(in the rows, 128 means zero)
Known rows, with every step that occurs:
geno-defu-remo: [157 134 135 108 128 130  94  78 140 107 134 140 148 143 138 129  94 252
 127 151 127 145 140 104 131 100  95 121 159 141 131 132 139 131 115  98
 100 118 137 162 128 106  81 101 149 141 111 147]
nepip-remo-poto: [151 125 122  75 131 136 103 133 157 122 100 164 130 132 144 140 125  94
 115 135 114  89 130 155 153 135 102 122 157 147 145 200 130 150  76 106
 116 118 142 140 149 114 103 130 132 155 110 149]
dini-geno-defu-remo-nepip: [169 120 145 112 135 131  98  73 111 102 123 128 151 175 155 122  86 182
 132 171 145 154 185 118 128 114 120 118 154 130 193 170 127 149  88  96
  72  97 109 165 117 131  11  92 168 144  95 126]
poto-sapub: [152 150 128 112 144 136 123  96 145 127 130 148 145 106 150 114 135 122
 112 139 133 127 143 140 154 116 120  88 124 132 125 127 111 124 121 115
 131 129  90 154 145 113 145 102 189 158  94 125]
dori-redis-rovas: [138 119  91 114  97 135 114 156 106 111 103 135 109 153 128 116  96 129
 129 140  99 107 121 122 152 130 148 109 140 158  61 125 137 153 127 118
 148 145 159 131 118 130  82  86 125 158 107 128]
sapub-poto: [181 134 119  80 119 120 110 118 133 132 117 148 127 148 140 141 109 173
 121 125 124 146 135 139 153 133 124 131 120 129 181 179 140 150  88  97
 149 115 169 135 141 130 146 131 137 161 131 126]
poto-sapub-dori-redis: [180 162 100 101 101 133 113 115 114 114 114 152 134 127 145 115 126 165
 120 148 141 110 161 106 143 126 134  99 115 130 117 109 127 163 149  87
 159 161 136 165 133  95 136 109 194 169  93 129]
geno-defu-remo-nepip-ridor: [167 126 159 106 147 148  87  96 146 122 113 151 163 157 155 132 150 201
 128 187  90 155 182 118 134 115  93 124 153 130 111 183 130 156  99 101
  91 122 132 123 139  93  72 126 138 125 107 150]
rimir-geno: [191 138 107 122 123 122 101  84 135 123 142 122 141 142 125  95 103 128
 114 107  89 181 144 140 143 113 135 112 136 114  99 131 121 138 101 118
 137 108 126 168 131 103  92 125 137 164 107  93]
dini-geno: [143 134 124  98 113 121 122 115 119 106 130 124 102 160 137 121  97 112
 106 127 116 179 150 139 134 133 119 115 120 123 200 144 112 137  82 125
 108  84 131 148 118 112  65 118 152 156 105 112]
redis-dori-kalof: [152 126 115  86 117 142 105 114 142  67 102 133  83 144 122 115 131  75
 145 156  97 101  79 108 136 132 148 113 148 115  68 150 144 147 120 108
 151 122 114 115 132 134  83 113  94 158 108 105]
ridor-nepip: [177 115 120 108 169 121 115 125 106 112 122  70 129 125 145 124  98 105
 139 157  75 115 138 100 144 146 138 115 144 123 146 133 117 143  98 115
 124  93 139 144 135 141  79  73 139 138 106 153]
tudi-poto-sapub-dori-redis-rovas: [152 132  72  72  97 139 104 138 108 138  97 180 116 139 134 143 109 161
 109 118 139 112 144 121 170 122 165  98 124 153  77 135 140 156 136  85
 181 170 131 135 126 125 133  91 155 175 112 130]
sapub-dori: [200 126 122 111 114 116 108 130 129 127 111 126 125 130 132 122 122 133
 128 135  90 162 141 102 137 132 110 117 118 107 174 178 129 159 116  93
 145 138 141 131 128 116 126 130 174 154 118 133]
poto-remo: [182 141 148 105 152 125 114 118 135 115 124 121 145 125 136 136 131 119
 121 139 101 172 125 138 137 121 121 117 143 146 130 138 117 134 107 107
 127 118 101 145 147  99 153 102 159 154 101 125]
rimir-sapub-dori-kalof: [221 135 121  85 110 131  95 103 141  86 113 147 112 134 125  95 146 126
 140 121  86 113 103  80 133 116 127 110 133  95 116 156 137 170 134  99
 175 114 126 147 128 142 105 131 112 178 112 107]
poto-remo-nepip: [207 123 160 122 166 129 107 116 121 122 105 114 170 135 151 130 134  67
 142 168 106 149 147 139 136 130 139 109 152 142 152 184 113 153  96 102
 109 114  78 138 145 128 107  89 174 151  90 117]
poto-remo-defu-geno: [173 127 146 117 148 134 101 106 129  81 109 144 157 104 139 111 143  69
 135 126 116 151 127 139 119 119 113 122 137 163 204 136 110 131  87  70
 135 124 117 168 147  64 153 101 231 149 111 115]
geno-dini: [179 137 132 118 113 122 115 109 139 130 149 150 124 132 157 130 103 166
 136 160 107 132 123 112 148 134 133 118 132 108 112 122 102 119 119 125
 102 128 146 106 141 138 136  90 112 156 101 129]
poto-sapub-dori-kalof-fetigor: [191 142 122  84  78 141  99  84 148  98 113 137 124 124 147 104 120 123
 127 150 195  73 104 121 130 127 128  94 119 113 125 186 136 149 147  82
 136 146  92 120 147 118 152  86 123 161 105 123]
tudi-poto-remo-defu: [182 117 126  78 152 143  98 113 142 130 106 161 160 111 146 165 138 121
 103 113 137 133 129 134 145 130 141 115 151 164 157 162 112 137  90  87
 155 122  99 141 149  89 126 109 168 163 123 134]
tudi-poto-sapub-dori-kalof: [189 150 115  57 109 139  94  79 153  98 107 189 121 114 137 134 156 123
 121 123 145  90 103 106 146 120 159  97 133 108 123 141 141 154 126  83
 182 130  87 135 139 122 145 112 147 190 120 107]
tudi-poto-sapub-dori: [181 146 101  74 124 129 105 103 140 155 115 178 142 112 146 148 136 154
 103 114 147 147 150 124 164 119 140 100 116 119 160 167 126 143 118  85
 166 150 100 138 140 111 178 116 191 173 119 127]
tudi-poto: [153 123 105  73 127 128 101 126 146 138 121 153 135 140 139 159 112 136
 107 108 120 132 107 134 167 131 154 114 145 137 134 135 128 140  82 114
 150 113 137 121 137 114 137 109 142 162 131 136]
kalof-fetigor: [157 117 115 112  99 130 107 120 138 134 126  99 137 141 150 115  84 133
 116 150 168 119 110 141 143 136 115 108 129 133 144 186 123 137 112 113
 102 124 136 118 144 113 142  85 123 137 112 150]
sapub-poto-tudi: [160 141 125  71 110 121 114 117 132 127 126 149 116 150 152 143  89 152
 112 138 129 174 110 140 148 134 123 140 115 142 151 182 129 133  80  94
 142 141 122 128 138 137 166 133 131 167 120 111]
defu-remo: [169 139 134 119 126 125 104 110 141 103 120 120 142 148 136 128 109 182
 121 148 107 149 116 120 129 101  96 127 145 137 129 160 137 144 108 108
 114  99 123 173 135 109 107 126 193 139 112 153]
poto-tudi: [145 132 130 103 119 127 119 129 132 115 133 123 121 134 148 126 104 111
 114 149 102 175 100 129 141 134 121 120 132 138 112 146 112 123  95 113
 122 141  90 124 133 127 146 117 153 156 100 113]
dini-geno-defu-remo-poto-sapub-dori-kalof: [186 161 130  41  90 149  83  27 153  77 115 202 109 136 140 122 122 200
 119 131 191  95 145 104 121 101 115 106 136 121 181 169 147 151 113  58
 134 111 105 183 130 109  58  98 146 173 105 103]

Rows:
[174 121 145 107 146 126 106 109 112  75 124 147 139 109 162 116 106 109
 159 169 105 100 146 102 136 147 133 134 146 138 164 132  96 116 103  95
  94 119 150 142 149 113 108  77 155 149  99 134] : ridor-nepip-remo-defu-geno-dini
[180 133 159 113 144 146  98 125 146 120  98 136 160 162 153 129 158 145
 125 183  84 158 164 131 132 118  96 126 142 128 103 204 128 164  93 109
 101 103 125 134 144  99  90 144 181 123 105 155] : defu-remo-nepip-ridor
[145 141 136  95 119 126 101  68 126  91 141 141 124 166 138 126  73 245
 113 139 145 178 164 114 124 102  96 127 146 138 176 142 133 128  99 104
  86  93 132 176 116 100  44 105 148 144 104 131] : dini-geno-defu-remo
[192 131 141  88 140 131  95  99 127  88 101 164 155 116 139 124 135 113
 135 117 142 153 136 145 125 119 116 134 123 163 240 160 124 137  78  55
 150 119 144 174 152  75 175 112 221 157 124 107] : sapub-poto-remo-defu-geno
[160 132 115  80 117 136 105 118 153 135 115 149 120 134 156 142 102 100
 107 135 138 127  94 142 147 134 115 123 136 150 145 185 116 135  66  93
 128 136 108 136 142 124 136 107 156 153 105 121] : remo-poto-tudi
[149 121 136  96 170 120 119 148 110  93 109  91 133 121 144 129 109  95
 139 166  63 119 151 115 146 148 125 123 162 136 121 157 122 138 103 127
 100  99 130 140 142 136  81 110 111 145 102 162] : ridor-nepip-remo
[147 125 124  64 144 132 107 134 128 113 106 122 117 131 160 146  92  89
 120 158 109 112 118 134 154 151 121 133 157 161 129 197 119 131  67  99
 107 120 104 146 148 142 103 104 117 152  96 142] : ridor-nepip-remo-poto-tudi
[172 121 149 108 149 144 104 135 139 132 102 135 152 150 154 122 168  98
 125 175  66 155 165 137 143 141 113 112 134 120 119 187 113 162  88 119
 112 123 126 100 142 107 103 134 146 130 104 142] : remo-nepip-ridor
[134 128 126  81 117 128 108  71 118 106 145 143 114 153 141 123  86 200
 114 131 125 168 177 122 140 132 121 111 136 126 193 115 113 125  90 113
  94 113 146 134 116 102  47  91  99 155 105 106] : dini-geno-defu
[155 136 119  64 114 138  86  62 153 112 124 165 124 166 147 143  76 226
 107 127 175 122 152 132 135 107  97 126 149 146 205 179 137 136  69  83
  96  89 153 184 128 105  42  94 149 142 113 135] : dini-geno-defu-remo-poto
[137 132 126  69 119 137 108 135 152 119 107 160 120 133 155 145 110  83
 110 145 123 124 108 150 151 137 102 133 148 160 116 204 120 133  71  99
 112 138 100 136 146 120 131 132 129 159  98 127] : nepip-remo-poto-tudi
[146 140 128  69 171 143 112 104 144 123 104 149 147  99 160 133 126  80
 120 150 138  68 160 147 164 135 119 100 151 150 135 184 116 130  96  98
 115 115 107 170 160 125 112  85 154 153  87 152] : ridor-nepip-remo-poto-sapub
[187 114 146 126 147 133  93  82 125 114 117 127 169 159 156 122 104 185
 143 183 131 126 161 108 134 110 116 116 163 136 144 171 133 148 104  92
  86 121 118 153 128 135  45  90 166 140 103 139] : geno-defu-remo-nepip
[167 129 146 116 118 130 103 107 130  80 126 183 143 113 157 112 122 114
 148 162 118 115 134 120 134 134 116 133 141 132 166 135  99 116 106  96
  96 137 144 131 148  92 139 106 166 157 102 125] : nepip-remo-defu-geno-dini
[189 132 165 101 163 146 106 128 142 130 101 135 160 142 152 135 178  88
 124 171  75 177 169 145 137 132 112 117 139 137 108 191 110 155  89 105
 112 117 100 110 152  90 132 128 147 135  97 130] : poto-remo-nepip-ridor
[195 121 145 109 153 139 108 113 135 115 109 136 159 100 146 134 147 100
 117 138 112 145 135 130 125 130 119 114 146 159 147 162 107 137 108  91
 134 126 100 148 147  94 112 106 177 155 105 131] : poto-remo-defu
[208 132 133  87 150 131  94  95 131  95 110 168 162 120 136 109 134 130
 131 100 132 158 144 142 136 106 109 131 124 158 238 166 118 140  84  64
 161 116 146 197 151  84 172 115 199 162 114 104] : rimir-sapub-poto-remo-defu-geno
[153 110 139 108 138 139 107 140 132 100  99 149 148 106 148 126 145  92
 119 155  91 109 148 128 135 143 106 118 155 150 143 178 114 138 106 108
 119 131 117 138 142 105  80 150 145 156 109 153] : nepip-remo-defu
[141 158 121  67 126 148 101  39 153 119 133 189 140 140 158 134  93 207
  99 128 206 115 175 146 146  96  99 102 136 149 197 167 123 122  89  80
 103 108 109 199 139 103  78  81 184 151  91 118] : dini-geno-defu-remo-poto-sapub
[140 142 123  59  97 138  96  67 147 109 135 163 111 166 156 148  65 200
  99 132 179 162 131 138 132 111  97 136 141 163 173 178 125 122  61  79
  96 115 105 175 128 114  73  99 146 148  98 111] : dini-geno-defu-remo-poto-tudi
[199 152 141  72 138 123 111 107 139 127 118 148 137 138 136 153 119 154
 119 126 129 175 138 149 146 121 128 134 129 148 178 174 135 141  94  89
 143 111 129 148 152 112 170 117 140 164 118 123] : sapub-poto-remo
[162 142 124  83 114 135  98 106 157 120 115 148 128 153 155 146  90 157
 107 144 149 135  90 139 136 109  96 135 145 160 125 200 130 135  73  84
 119 118 104 171 142 124 122 116 190 147 101 134] : defu-remo-poto-tudi
[202 128 140  80 145 136 103 105 134 120 104 155 154 117 147 151 133 144
 118 130 134 144 156 135 133 130 121 128 132 160 197 192 123 144  95  71
 155 122 126 157 152 105 135 124 164 162 120 127] : sapub-poto-remo-defu
[177 124 130  85 148 137  92 107 133  97 104 170 161 108 139 140 139  81
 123 105 142 144 116 143 136 120 138 123 141 164 199 129 116 131  72  68
 153 122 117 165 151  64 164  98 225 159 123 113] : tudi-poto-remo-defu-geno
